Each row comes from the steps of one path. Every step used is in the known rows, and no mark comes twice. Write the path behind each row, first mark first.
Known rows:
A/S/N/E/H: [ 0.10  0.54  0.29  0.56  2.39 -2.11 -1.04  0.08  0.63 -0.44 -2.37  1.87
  3.32  0.88  6.18 -2.40 -0.83 -0.28 -1.90  3.35]
S/N: [ 0.23  1.24 -1.05 -0.81  0.73 -0.30 -0.46 -0.28 -0.34  1.44  0.08  1.52
  1.37 -1.02 -1.98  1.15  0.20  0.98 -0.52  1.12]
B/E/H/D: [-4.91 -1.57 -0.09  3.47  1.22 -0.40  1.37  1.10 -1.50  0.10 -3.26  1.44
  0.13  0.71 -2.38 -2.18  0.41 -1.27 -3.00  0.53]
H/E: [-0.75 -1.41 -2.31  1.36  1.32  0.08  1.01 -1.10 -1.61  1.25 -1.58  1.03
  0.63  0.75 -0.49 -0.92 -0.30  0.57 -3.34  0.55]
B/E/N/S: [-1.05 -0.69  1.81  0.83  2.51 -3.10  1.00 -1.36  0.33  0.43 -0.53  3.14
  2.13 -0.17 -1.93  1.01 -0.49  0.61 -0.21  1.36]
B/E: [-2.02 -1.27 -0.74  0.58  0.80 -0.04  2.70 -1.15 -0.74  0.15 -1.08  2.67
  0.46  0.22 -0.01 -0.52 -0.49  0.80 -0.99  0.52]
A/H/E/N/B: [ 0.08 -0.58  1.67  0.99  0.48 -2.23 -1.27 -1.42 -1.42 -0.25 -0.03  1.98
  0.74 -0.49 -1.60  0.28 -0.64 -0.78 -3.59  1.33]
S/A/H/E/N/B: [ 0.25 -0.65  1.82  1.88 -0.63 -1.56  1.02 -0.51  1.33 -0.57 -1.50  1.25
  0.91 -0.34  1.19 -0.30 -0.39 -0.62 -3.16  1.18]
S/N/B/E: [-1.07  0.26 -0.29 -0.83 -0.28 -2.48 -1.27 -0.13 -0.49 -0.72  1.29  3.42
 -1.00  0.62 -2.60  1.78 -0.61  0.64 -0.82  1.20]
D/H/E/N: [-0.95 -0.05 -0.01  2.65  0.31  1.05  3.19 -2.06 -0.96  1.05 -0.19  1.90
  0.19 -1.36 -3.35  1.76  0.83 -0.69 -4.96  1.41]
B/N/E/H: [-0.68 -0.59  0.76  0.42  0.43 -1.89 -0.80 -0.68 -0.18 -0.12 -0.27  1.51
  2.47  0.30  5.51 -2.31  1.11  0.81 -2.09  2.54]
N/B/E/H/D: [-4.94 -1.68  0.70  2.99  0.08 -2.54 -2.84  1.52 -1.49 -2.49 -2.42  1.70
 -1.03  1.61 -3.42 -1.83  0.13 -1.12 -2.84  0.18]
B/E/N/S/A/H/D: [-4.35 -1.76  2.46  3.04  1.43 -2.12  3.31 -0.04  1.07  0.88 -3.85  0.66
  3.36 -0.13  0.22 -1.22 -0.52 -1.16 -1.63  1.36]
N/E/H/D: [-4.29 -0.95  0.05  3.04  1.21 -1.54 -2.05  1.12 -1.61 -1.22 -3.81 -0.35
  2.50  1.54  3.03 -4.84  0.79 -0.47 -3.06  0.77]
A/S/N/B/E/H/D: [-3.24 -0.57  0.10  2.22  1.63 -3.29 -2.68  1.54 -0.92 -0.67 -2.69  2.67
 -0.50  1.30 -3.72  0.11 -1.65 -1.75 -2.35  1.82]
B/N/S/A/H: [-0.83 -1.87  0.98 -0.72 -0.19 -1.42  0.39 -1.38  2.18  0.39 -2.09 -0.21
  4.69 -0.78  4.33 -1.31 -0.11  0.77 -0.92  2.55]
A/S/N/E/H/D: [-2.72  0.04 -0.67  2.34  2.84 -2.37 -2.02  1.11 -1.09  0.58 -4.11  0.52
  3.15  1.24  2.83 -2.65 -0.87 -1.08 -2.48  2.45]
D/H/E/N/B: [-0.77 -0.13  0.84  2.08 -0.80 -1.15 -1.08 -1.64 -0.87 -1.25  0.63  2.17
 -0.86 -0.48 -4.56  2.02  0.52 -0.56 -4.62  1.07]

Write each row's path:
[ 0.91  0.86  1.99  0.34  0.28 -3.03 -3.93 -0.54 -0.06 -1.63  0.15  2.44
  0.58 -1.20 -4.34  1.73  0.00  1.03  0.46  0.09] => E/N/B
[-3.42  0.71 -0.18  2.01  1.30 -1.77 -1.89  1.57 -1.46  0.49 -1.95  0.14
  2.25  1.13  1.74 -2.60  1.04 -0.65 -3.21  1.75] => S/N/E/H/D
[-1.57 -0.45  0.89  1.27  0.85 -1.26 -1.04 -0.02  0.10 -2.06 -2.11  0.95
  2.83  1.08  6.44 -4.42  0.92  0.34 -2.38  1.65] => N/E/H
[-2.25 -1.41 -1.82  2.07 -0.34  1.90  2.18 -2.05 -1.46 -0.11 -1.28  0.71
  0.29  0.06 -0.93 -0.41  0.59 -0.44 -5.61  1.20] => D/H/E
[-1.70 -2.71 -0.48  1.14  0.88 -0.82  1.71 -0.95  1.32 -0.10 -3.63 -0.88
  3.70  1.21  5.49 -3.53 -0.59 -0.29 -4.03  1.96] => N/S/A/H/E
[-1.12 -0.92  0.68  2.88  0.22 -0.63  2.66 -1.31  2.22 -0.09 -1.94  0.54
  2.06 -0.15 -0.03  0.39  0.78 -0.39 -4.36  1.94] => D/H/E/N/S/A
[-0.02 -1.47 -0.32 -0.23  0.20 -2.39 -0.67 -0.76  2.41  0.58 -1.69  0.25
  3.18 -0.20  2.08  0.01  0.19  1.97  0.38  1.64] => B/N/S/A
[-1.11 -0.96  0.61  0.35 -0.68  1.53  2.71 -0.56  1.83 -0.86 -3.46 -0.09
  3.04 -1.19  4.91 -2.51  0.01  0.23 -1.38  1.03] => S/A/H
[-1.03 -1.32 -0.23  0.58  0.64 -1.63 -1.00 -0.02  2.60 -1.45 -3.39 -0.40
  3.62  0.64  3.11 -2.08  0.02  1.57  0.02  0.73] => N/S/A
[ 0.33 -0.85  0.07  1.55  3.09 -3.11 -0.75 -1.40 -0.58  1.31 -0.82  1.49
  2.33  0.38 -2.34  0.36 -0.36  0.42 -2.43  1.30] => H/E/N/S
[ 0.57  0.09  1.92  1.17  1.29 -2.45 -0.02 -0.13  3.02 -0.19 -2.36  0.90
  3.50 -0.87  0.51  0.18  0.31  1.26  0.70  1.02] => E/N/S/A
[-0.21 -1.34 -0.31 -0.89  1.28 -2.83 -2.87 -1.67 -0.31  0.79 -0.23  1.05
  3.26 -0.33 -0.94  0.52 -0.05  1.79 -0.14  1.72] => B/N/S
[-0.85 -2.88 -0.66  0.48  0.37 -1.47  1.95 -1.69  1.04  1.85 -1.81 -0.10
  3.55  0.50  4.60 -1.55 -0.41  0.15 -3.72  2.74] => B/N/S/A/H/E
[-0.42 -1.22  1.41  1.16  2.63 -2.27  0.32 -1.91 -0.80  1.36 -1.28  1.03
  3.81 -0.40  0.00 -0.82 -0.58 -0.72 -3.62  2.27] => A/H/E/N/S
[-0.81 -0.84  1.91  1.55  1.43 -2.56  3.26 -0.45  2.82  0.29 -1.93  2.37
  2.15  0.06  1.13  0.43 -0.20  0.85  0.25  1.32] => B/E/N/S/A
[ 0.67 -0.13  0.41  1.41  0.89 -3.01 -2.22 -0.83 -1.14 -0.09  0.34  2.41
 -0.59  0.19 -4.23  1.43 -0.35  0.36 -2.32  0.41] => H/E/N/B
[-0.68  1.21  0.67  0.26  0.91 -1.53 -1.02  0.66  0.20 -0.46 -0.33  1.37
  2.49  0.67  5.24 -2.28  1.04  0.08 -2.55  2.64] => S/N/E/H
[ 0.36  0.12  1.79  0.44  2.45 -3.05 -2.33 -1.03  0.39  0.20 -1.08  1.59
  3.56 -1.05 -2.23  0.76  0.02  1.07  0.33  1.00] => E/N/S
